What can hang from each mark:
kepu: bikar pokef ponup zuvekef
pokef: kepu seto
zuvekef: kepu
savar: luset seto
luset: bikar ponup zuvekef

Known rows, with every way that one mark hangs from another:
savar{luset{bikar ponup zuvekef}}: [-56 -30   8 -24  60  16 -16  11  66 -49   9  -3 -65   5 -15 -26  35  38
  47 -15]
kepu{ponup zuvekef}: [ 18 -12  -9  30  27 -16 -34 -14 -12 -29  30  13   5  20  22  -7   5  20
  28 -20]
luset{bikar zuvekef{kepu{ponup}}}: [-20 -21  30  23  47   5 -54  30  34 -74  12  14 -25  14   2 -67  11  70
  53 -21]
savar{luset{bikar ponup zuvekef{kepu}} seto}: [-28 -56   5 -25  53  18 -38  30  62 -57 -15   3 -73  -1 -47 -52  29  71
  52 -32]
savar{luset{zuvekef} seto}: [ 21   3 -27 -19   4  25  -8  -8  25  -4 -11   9 -56  -8 -45   1   0  37
  34 -22]
kepu{bikar pokef}: [-13  -9   0  11  33  -9   8   7 -25 -19   0 -26   3  -1  40 -38   8  -5
  10  14]
pokef{kepu{ponup} seto}: [ 49  -5   1  10  30  52 -16 -27 -14   5  10  -9  -7  16  42 -16  -7 -21
  31   1]
pokef{kepu{bikar ponup zuvekef} seto}: [ 80   2  -7  32  63  43 -30 -27 -14 -27  37 -13   1  17  42 -63   0  21
  81 -21]
kepu{bikar pokef ponup zuvekef}: [  3 -19 -11  42  59 -27 -27  -9 -35 -53  31  -9   5  18  61 -46  14  15
  40  -5]
pokef{kepu{bikar ponup} seto}: [ 60 -13   2  25  48  53 -23 -13 -20   2  19 -12  -8  12  46 -46   6  -3
  57  -9]
luset{bikar ponup zuvekef}: [-55 -23   6 -16  38  15 -17   7  40 -53  19  -1 -36  10 -11 -56  22  49
  35 -12]
pokef{kepu seto}: [ 51  20   6 -14  17  61  12 -24   0  15  -1 -23  -6   1  14 -31 -15 -13
  22  11]
zuvekef{kepu{pokef ponup}}: [-22 -47  17  27  40 -36 -32  17 -16 -46 -14  -7   4  13  61 -14   5 -10
  -4  14]
pokef{kepu{bikar zuvekef} seto}: [ 82  28   1   7  54  55  -1 -24   0 -15  25 -22   3   3  18 -76 -11  26
  75 -12]
pokef{kepu}: [ 32  31  15 -12  12  13  -2 -16  -2  -2   2 -17  11  17  30 -16  -1  -9
  17   7]
pokef{kepu{zuvekef} seto}: [ 71  36   3  -6  34  51   7 -36   8 -11  15 -21   4   1  11 -51 -21   8
  45  -1]
zuvekef{kepu}: [  2 -16  21   7  15 -16 -21  24  21 -25 -16   1   2  -3  -1 -16  -3  15
  11   0]

Rows:
[ -5 -57   7  24  42   9 -16   8 -13 -32 -19 -16 -14  -3  45 -28  -7 -14
   0  19] => zuvekef{kepu{pokef{seto} ponup}}
[ 71  12  -3  18  44  42 -20 -40  -5 -16  27  -6  -2  20  37 -39 -10   4
  49 -12] => pokef{kepu{ponup zuvekef} seto}
[  3   6  -4  19  47 -18   2  -5 -18 -41  21 -23  10   2  34 -55   4  20
  33   1] => kepu{bikar pokef zuvekef}
[ 21 -27 -20  37  62  17 -11 -17 -34 -37  24 -17  -9  -1  48 -59  -3  11
  42  -2] => kepu{bikar pokef{seto} ponup zuvekef}
[-28 -35  19  15  63  37 -22  14  17 -74  -2 -13 -41  -2  21 -83  -5  44
  38  10] => luset{bikar zuvekef{kepu{pokef{seto} ponup}}}
[ 12 -49  16  44  51 -22 -58  37  -2 -36   6  12   3   9  32 -32  19  29
  45 -20] => zuvekef{kepu{bikar ponup}}
[-50 -60  23  -4  95 -30 -33  29  55 -73 -16 -21 -45  -2  34 -47  35  29
  57   5] => savar{luset{ponup zuvekef{kepu{bikar pokef}}}}
[-11 -55  14  39  60 -35 -42  28 -20 -49  -6 -11   2  11  65 -42  16   7
  26   3] => zuvekef{kepu{bikar pokef ponup}}
[ 22  -3 -11  15  53  29  18 -14 -18 -31  15 -26  -9 -18  23 -69 -12  16
  37   7] => kepu{bikar pokef{seto} zuvekef}
[-11 -27  21  18  50 -24 -14  31  -7 -45 -16 -22   3  -4  38 -56   9  11
  23  15] => zuvekef{kepu{bikar pokef}}
[  6 -62   5  37  66  11 -27  20 -19 -34  -8 -16 -13  -7  51 -56   4   3
  29   8] => zuvekef{kepu{bikar pokef{seto} ponup}}
[-28 -39 -21 -29  37  31 -15   5  43 -37   0  -1 -76   1 -46 -31  28  52
  41 -31] => savar{luset{bikar ponup zuvekef} seto}
[-10 -38 -14  16  26  23   5 -16 -34  -7  -3 -17 -18  -5  46 -12  -9 -32
 -10  18] => kepu{pokef{seto} ponup}
